Each row was made from one small tree. The marks that hang from a mark follow it in brackets, in alphabetical order. Every link used is in the known rows. Write each row's tree.
(in the rows, 128 means zero)
Known rows
bize{kozurum papu}: [138 135 135 120  90 111 154 111 121  91 105 129 127 103 132 139 120 141
  99 123 108 129 129 164 141 123 130 103 145  80 114 153 173 162 143 112
 107 153 129 155 156 125  90 146 110 121]
pini{kebim{kisini}}: [107 159  85 131 134 115 127 119 119 157  99 132 136 123 126 116  96 138
 123 129 112 121  99  91 112 114 166 108 147 134 115  92 179 175 175 102
 126 155 136 132 174 132  90 135 152 126]
gepan{kebim papu{kodo{kozurum{bize ratus}} pini}}: [131 129 149 133 119 117 200 131 146 119 131 125 119 143 108 149 133 112
  87  86 145 137 143 119 145 111 191 107  92 178  51 131 112 147  85 150
 140 158 131 151 125 141 165 136  58 125]
rizoku{kodo{kozurum{bize{papu{pini}}}} koteket ratus}: [121 147 128 130 172 138 150 181 154 112 177 126 132 168 135 167 135 115
 101  97 147  92 185 142 145 136 108 113 132 130 150 148 104 146 116 129
 132 119 152 104  62 140 158 103 110 122]
pini{kebim{toki}}: [107 135  97 129  85 116 120 121 101 152 106 141 150 110 126 105  92 172
 154 130 102 132  97 111 153 115 159 101 167 121 120 101 155 156 156  99
 118 153 125 101 145 132 104 130 119 127]
kodo{kozurum{bize ratus{papu}}}: [100 145 111 136 134  93 122 145 160 129 142 121 166 127 114 142 130 153
 120  94  85 182  94 164 108 124  66 108  98 170  61 109 158 164 145 133
 146 132 138 121 125 131 152 139 130 108]
gepan{kebim papu}: [130 145 109 122 137 102 214 112  59 127 102 128 107 115 116  97 102 123
 117 190 114 102 103 111 155 110 184  82 166 137 104 117 179 185 109  90
 106  90 128 213 174 124 109 146  30 121]
papu{bize{rizoku{koteket}} kodo{kozurum} pini}: [133 128 162 127 159 166 112 156 147 132 140 112  65 161 126 156 175 115
 128 111 174 104 170 114 166 145 121 160 113 142 140 147  67 115  78  95
 129 164 109  90  79 131 174 134 113 135]
koteket{kozurum{bize} papu{kodo pini{kebim}}}: [147  78 141 124 133 112  49  83 134 129  99 132 149 130 117 190 111 103
 223  76  99 147 125 117 135 143 164 137 139  97 103 156  85  62  92 148
 132 192 127 124 126 133 115 127 138 125]
rizoku{bize{papu} kodo koteket{kozurum{ratus}}}: [121 157 112 118 142 106 113 136  97  94 150 125 155 136 126  24 139 116
 111  89 156  45 156 159 171 112  78 141 147 134 185 115  76 114 133 133
 125  83 150 118 124 111 106  78 148 135]
rizoku{bize kodo koteket{papu{pini}} ratus}: [141 137 107 128 184 135 111 180  94 120 144 137 145 150 136  49 108  91
 183 155 165  91 170 104 103 129  86 121 168 137 179  99  71 105 111 153
 120  52 145 143 118 122 131  91 109 141]
kozurum{bize}: [147 128 109 130 127 105 116 148 103 152 117 139 147 134 127 181 119 157
 137 136  87 146  94 134 158 128 134 123 149 139 100 123 174 167 137 111
 136  97 134 152 156 132 115 145 140 123]
rizoku{bize kodo{kozurum{ratus{papu{pini}}}} koteket}: [103 154 123 139 201 117 126 189 139 115 174 119 130 137 120  23 132 118
 125 103 164 117 156 148 105 105  46 109 119 175 105 104  49 149 123 141
 137  96 134 107  97 121 175  94  86 134]
rizoku{koteket{papu{bize}} ratus}: [113 140  90 123 167 113  84 149  95 118  96 132 142 166 138 145 117  99
 198 144 140 107 124  99 102 160  79 119 161 140 175  84 139 103  97 110
 120  71 138 124 101 122 107 129 153 125]
papu{bize{kozurum} kodo pini{kebim{toki}}}: [124 113 157 128  88  98 115 111 174 102 117 145 116 122 139 145 113 143
 151  25 162 116 159 122 163 124 183 117 137 102  67 157  69  91 124 133
 128 228 103  79 115 138 127 126 112 124]
pini{kebim{kisini{livofa} toki}}: [100 155  97 133  64 145 143  97 148 155 128 149 129 110 158  94  91 123
  68 127 115  92  95  66 140 119 191  90 152 130 113 108 174 170 162 105
 134 191 126  67 151 138 103  99 133 128]
kisini{kebim{toki}}: [104 124 114 131  61 120 173 126 109 131 116 131 134 100 120 111 124 154
 111 175  95 125  88 125 161 124 167  91 172 107 109 110 157 157 123 126
 118 136 118 130 146 128 116 133 124 125]
bize{kozurum{ratus} papu{pini} rizoku}: [144 101 158 121 111 154 167 101 158  86 102 100 114 103 133 146 132 148
  66 107 134 157 149 160  95 125 150 140  89  79 162 172 138 111 149 191
 122 162 124 145 141 131 119 146 159 136]
kodo{kozurum{ratus{rizoku}}}: [111 147 111 138 105 117 138 142 133 170 158 131 154 123 111 118 127 172
 122 170 105 164  95 156  82 115 131 119 102 167  88  79 167 160 158 103
 116 100 124 134 118 118 137 155 137 112]
bize{papu{kodo} rizoku{koteket}}: [112 146 154 114  80 197 129 134  94 107 134 113  82 134 131 140 156 111
  92 157 162 112 159 135 170 149  92 151 120  83 209 144 134 163 132  93
 114 149 135 127 143 127 128 122 108 160]
toki{kebim}: [126 167  97 135 126  92 109 126 115 140 112 139 148 124 121 131 116 154
 139 144 101 143  93 116 167 123 105 116 166 125 109 130 167 180 133  76
 110  92 121 151 174 123 112 160 109 129]
koteket{kozurum{bize{rizoku} ratus} papu{pini}}: [161  78 135 123 143 139  81  92 131 126  72 118 145 121 120 172 138 129
 166 126  85 167 117 141  94 145 139 170  97 114 169 160 123  25 105 191
 143 125 130 127 119 132 121 140 193 130]
gepan{papu{kodo}}: [133 124 125 127  86 131 168 125  69 122 132 146  98 126 120 141 133 106
 137 171 149 122 129 109 174 126 150 117 153 130  90 118 151 185 111  81
 111 122 128 163 177 122 109 135  48 136]
koteket{kozurum{ratus} papu}: [124 103  92 126 109  87  87  91  78 131  73 133 167 120 113 116 121 125
 186 160  90 140 100 138  92 127 126 137 142 130 141 101 142  82 114 132
 117  97 131 131 124 114  83 135 175 128]
kodo{kozurum}: [128 140 100 133 124 107 137 148 105 158 123 134 126 129 115 120 137 156
 134 160  99 138 110 150 143 118 130 111 165 148  93 106 162 185 131  72
 113 120 125 128 130 124 128 149 108 116]
koteket{kozurum{bize{papu{pini}} ratus{rizoku{kodo}}}}: [149 102 161 129 108 123 124 113 152 121 172 140 166 125 127 157 135 132
 118  95 117 132 141 174 112 123 162 147  92 106 115 176 100  73 141 146
 134 100 130 147 107 127 135 128 158 111]
kodo{kozurum{ratus}}: [117 139  89 138 119  97 140 149 123 154 129 129 155 135 111 114 138 170
 113 144 109 153 109 139 123 109 127 125 130 173 108  79 157 175 144 114
 121 122 135 110 121 124 127 143 152 125]
papu{kodo pini}: [150  88 137 138  92 139 125 133  90 145 128 148 109 133 127 154 134 118
 150 154 139 157 136 102 138 118 159 151 143 122 102 142 104 155 103 106
 119 148 117 132 151 125 134 144  97 151]
koteket{kozurum{bize{papu rizoku} ratus}}: [144 122 136 115  99 136 112  93 139 109 111 110 145 120 125 167 146 149
  92 101  99 124 118 167 149 139 113 162  90 107 180 167 162  79 151 149
 139 128 137 146 139 130 105 132 191 121]
ratus{papu{pini} rizoku{bize kodo{kozurum}}}: [143 160 158 135 167 134 146 170 166 137 217 141 123 102 117  33 124 131
 160 139 136 139 134 178  96 112  87 101 118 127  45 136  85 152 145  91
 115 106 112 170 144 118 184 132  43 106]
kebim{kisini{livofa} pini toki}: [129 129 138 136  87 169 169 120 142 161 134 144 104 105 186 115 121 100
  38 157 120  81  98  72 135 123 195 106 142 131 109 123 191 171 130  77
 150 160 115  45 116 144 127 107 119 149]
papu{bize{rizoku{ratus}} kodo pini{kebim{kisini}}}: [131 129 132 130 140 160 127 123 188 134 122 132 105 150 142 158 123 104
 131  73 198 123 157  66 106 146 152 163  90 125 149 144 117  94 159 134
 137 214 124 139 150 141 131 133 169 125]
papu{bize{rizoku{kodo{kozurum} koteket ratus}}}: [111 173 117 122 178 123 152 175 140 131 183 131 102 166 129 111 155 139
 141 142 181  83 178 145 164 140  64 139 138 159 190 109 118 130 135 108
 121  85 137 127  57 124 153 110 134 104]

Which tree is each row?
[134  78 169 128 111 144  99  96 156 118 137 127 122 116 118 190 148 118
 132 101 123 186 123 150 115 139  81 181  65 121 125 199 101  80 119 160
 150 175 117 133 133 130 152 140 145 136]  koteket{kozurum{bize{rizoku} ratus{papu{kodo pini}}}}
[125 137 124 116 137 118  86 116 103 117  88 114 134 139 130 181 127 118
 120 114  91  79 116 147 176 142 112 123 154 111 162 156 148 118 100 100
 131 101 143 115 107 128 103 122 144 128]  rizoku{koteket{kozurum{bize{papu}}}}
[103 131  98 131 128  77 114 129  74 144 131 141 149 144 114  95 132 133
 128 162 133  99 140 140 157 108  92 146 155 161 174 112 105 128 123 135
 122  61 145  89  78 113 103 101 161 133]  rizoku{kodo koteket{kozurum{ratus}}}
[149 134 148 136 134 126 151 160 166 115 177 127 151 148 123 144 148 137
  96  62 133 138 164 154 145 115 145 135 104 132 100 134  90 141 130 153
 143 134 146 124 102 140 164 115 142 120]  rizoku{kodo{kozurum{bize{papu{pini}} ratus}}}
[142 101 159 127 159 116 128 101 158 107 167 126 113 121 118 109 155 112
 163 101 150 136 146 157 113 130  76 175 103 117 148 181  68  56 128 141
 137 125 116 148 111 120 153 124 146 109]  koteket{kozurum{ratus{papu{bize{rizoku{kodo}} pini}}}}
[159 100 159 124 116 109 103 112 138  88 113 141 104 131 138 173 137  90
 197  78 148 144 157 130 122 144 146 132 130  85  72 150  78  77  70 133
 121 190 109 146 135 128 123 144 124 129]  koteket{papu{bize{kozurum} kodo pini}}
[100 126 121 121 123 126 142 127 109 123  96 111 113 116 126 127 125 167
  71 163 134 134 130 147 114 122  90 129 110 140 189 120 153 135 152 178
 128 103 131 107 110 122 105 134 168 138]  bize{kozurum{ratus} rizoku{koteket}}
[108 136 139 138 138 153 104 178 150 150 153 127 126 140 122  71 139 132
 110 109 171 119 140 133  89 118 113 131  91 184  95  96  59 133 115 132
 130 108 114  92 107 119 171 122 111 148]  papu{kodo{kozurum{ratus{rizoku{bize koteket}}}} pini}
[135 132 117 122 216 104  59 130 105 120 103 128 148 134 120  26 101 104
 210 107 138  62 158 120 135 118 126 116 189 115 166 121  39  61  92 157
 114  99 134 122 115 115 109  85 115 127]  rizoku{bize kodo koteket{kozurum papu{pini{kebim}}}}
[125 121 127 123  99 114 156 109 126 122 104 130 122 103 123 135 128 175
  90 147 125 167 121 155 116 115 114 139 102 126 152 135 169 134 173 180
 124 129 125 147 148 124 105 142 160 128]  bize{kozurum{ratus} rizoku}
[160 110 149 123 125 195 146 123 115 115 116 108  96 113 134 146 140 129
 101 159 131 144 136 136 126 136 154 153 127  68 167 175 141 130 130 111
 116 150 117 157 158 130 132 154 112 140]  bize{papu{pini} rizoku}
[167  86 122 127 149 110  65 105 108 127  77 133 151 127 124 180 120 106
 205 133  64 136 109 146 122 143 159 137 157 106 111 161 122  55  76 139
 131 119 125 134 120 128 112 136 138 126]  koteket{kozurum{bize} papu{pini}}
[153 146 131 116 151 131 159 114 100 119 116 125  83 132 130 142 148 126
 145 154 147 100 127 119 160 143 156 133 143 126 131 123 162 134 117  93
 119 102 118 170 151 125 122 146  83 113]  gepan{papu{bize{rizoku}}}
[121 144 125 135 100 144 157 142 120 149 106 134 113 102 160 117 123 127
  74 139 113  94  98  93 132 120 177 115 145 122 111 109 185 151 145  64
 146 167 122  70 110 148 121 136 140 153]  kebim{kisini pini toki}
[139 118 110 127 181  99  76 137  91 114 118 127 150 137 119  42 122  93
 182 120 147  79 156 133 113 115 100 144 161 149 166 110  34  52  90 168
 127  66 136 107  97 113 124  80 147 142]  rizoku{bize kodo koteket{kozurum{ratus} papu{pini}}}
[109  96 152 132  78  88 121 111 192  96 111 139 141 124 133 137 112 147
 130   4 170 141 153 116 132 117 181 127 105 126  78 135  60  77 128 178
 138 227 110  70 111 138 126 122 155 128]  papu{bize{kozurum{ratus}} kodo pini{kebim{toki}}}
[115 172  98 137 103 126 138 105 156 139 134 149 123 123 154 127 119 109
  62 137 115 105  91  68 152 124 137 103 151 132 112 134 180 199 137  81
 130 136 118 115 171 128 112 133 120 123]  toki{kebim{kisini{livofa}}}
[114 142 130 115 130 191 129 137  91 114 108  97  96 128 133 135 138 127
  92 179 131 101 135 135 141 143  98 134 139  93 216 136 161 160 137 110
 114 107 137 129 133 125 117 131 125 147]  bize{papu rizoku{koteket}}
[126  89 126 140 151 117 112 136 145 130 121 123 154 123 125 176 113 138
 119 109 100 212  92 132  83 127 101 126 102 146  81 140 130 137 129 157
 151 118 127 137 160 134 149 144 134 127]  kozurum{bize ratus{papu{pini}}}
[153 135 177 121 136 161 210 121 141 124 146 109  67 129 114 158 142 112
  99 123 144 123 154 126 178 129 191 117  93 134  87 171 128 146  94 123
 128 175 115 186 129 145 174 145  29 125]  gepan{kebim papu{kodo{kozurum{bize{rizoku}}} pini}}
[119 149 132 133  93 103 157 138 137 125 135 136 130 144 114 167 148 121
 109  92 135 143 137 124 171 122 143 119 100 184  57 100 144 167 113 123
 141 140 141 118 128 134 141 134  91 126]  gepan{papu{kodo{kozurum{bize ratus}}}}
[102 163 116 124 138 154 129 154 109 130 163 114 114 139 110  81 156 126
 149 173 147 122 168 153 110 130  70 139 122 145 190  72 111 120 131 152
 123  83 144 115  71 123 145 107 157 135]  bize{rizoku{kodo{kozurum{ratus}} koteket{papu}}}
[170 112 141 128 168 149 121 133 125 138 114 124  91 133 134 154 144 134
 152 138 141 138 131 109 132 139 154 162 129 118 137 149 111  98 114 111
 126 130 107 155 149 128 143 154 134 124]  papu{bize{rizoku} pini}
[123 159 131 139 149 140 141 105 177 148 135 137 120 116 174 121 126 101
  52 123 124  89  82  48 136 125 151 103 138 132 101 134 196 196 127  77
 142 138 115 106 156 140 126 128 117 135]  toki{kebim{kisini{livofa} pini}}
[115  91 157 136  85 160 190 104 145 142 137 127 114  99 168 111 128 128
  56 188 107 103  84  88 142 126 205  86 164 113 112 114 169 167  90 140
 138 151 105 102 125 140 137 111  99 133]  kisini{kebim{pini toki} livofa}
[133 108 120 124 100 106  71  96 120 144 110 141 178 118 118 166 117 132
 182 146  70 161  79 171  82 141 131 135 101 133 105 116 157  53 131 150
 130  77 128 145 114 119 103 143 185 112]  koteket{kozurum{bize ratus{rizoku}} papu}
[113 147  95 132 115 138 135  97 142 164 124 143 125 127 152 111  93 124
  82 144 116 105  94  61 117 118 177  99 148 141 114 108 181 188 167 115
 128 162 126 116 170 130 100 114 143 119]  pini{kebim{kisini{livofa}}}
[145 136 130 117 112 165 142 131 127 108 137 123 133 130 139 186 129 149
  99 128 124 144 128 142 141 156  92 140 101  98 185 155 201 138 164 131
 131 129 144 181 171 137 117 138 150 119]  kozurum{bize{papu rizoku{ratus}}}
[121 154  96 129 155 115 129 154 106 118 143 143 151 116 128  58  91 131
 154 142 132 146  99 130  98 129  33 105 141 146 121 113 163 171 162  99
 118  96 131 176 199 118 119 131  84 118]  rizoku{bize ratus{papu}}
[145 110 118 128 192 113  67 121 134 123  76 120 144 142 129 142 108 115
 230  89 127 145 118 102  92 140 175 122 161 108 108 100  97  79  99 127
 119 146 117 143 156 128 118 140 134 114]  koteket{papu{bize pini{kebim}}}
[ 80 121 112 135 172 141  74 137 160 163  94  97 150 142 112 107 101 130
 175 131 116 160 114 122  24 132 153  94 107 150 127  61 101  90 124 160
 118 120 124  93  75 124 143 138 142 124]  kodo{kozurum{ratus{rizoku{koteket{papu{pini{kebim}}}}}}}
[106 119 146 137 153 117 113 132 184 154 189 130 171 118 114 137  96 147
 153  99 131 201 110 134  54 119 108 116  79 132  69 127 101 125 180 169
 142 115 126 160 140 130 167 128 122 101]  kozurum{bize ratus{papu{pini{kebim}} rizoku{kodo}}}
[135 136 147 123  93 106 187 120 122 118 166 140 123 102 118 102 132 174
  96 142 147 156 157 161 134 104 104 147 110 122 159 131 141 143 183 182
 122 106 135 147 139 121 114 123 158 120]  bize{kozurum{ratus} rizoku{kodo}}
[138 135 157 122 148 177 135 151 144 109 160 101 114 147 134 160 147 126
  79 102 163 118 175 129 146 133 114 160  88 110 199 154  89 115 140 187
 150  97 150 114 103 139 159 103 163 145]  kozurum{bize{papu{pini} rizoku{kodo koteket}} ratus}
[116 125 113 112 135 138 118 123  73 127 135 134 121 137 119 109 133 101
 190 216 140  89 164 144 130 147  64 145 153 112 246 135 128  74 117 140
 108  67 146 144  76 113 101 103 147 124]  bize{rizoku{kodo koteket{kozurum papu} ratus}}
[105  97 162 130 134 181 103 145 148 120 139 104 104 140 126 182 144 109
  95 114 146 180 130 125 107 147  59 161  65 138 154 159  98 118 120 175
 159 140 127 109 119 134 173 126 132 155]  kozurum{bize{rizoku{koteket}} ratus{papu{kodo pini}}}
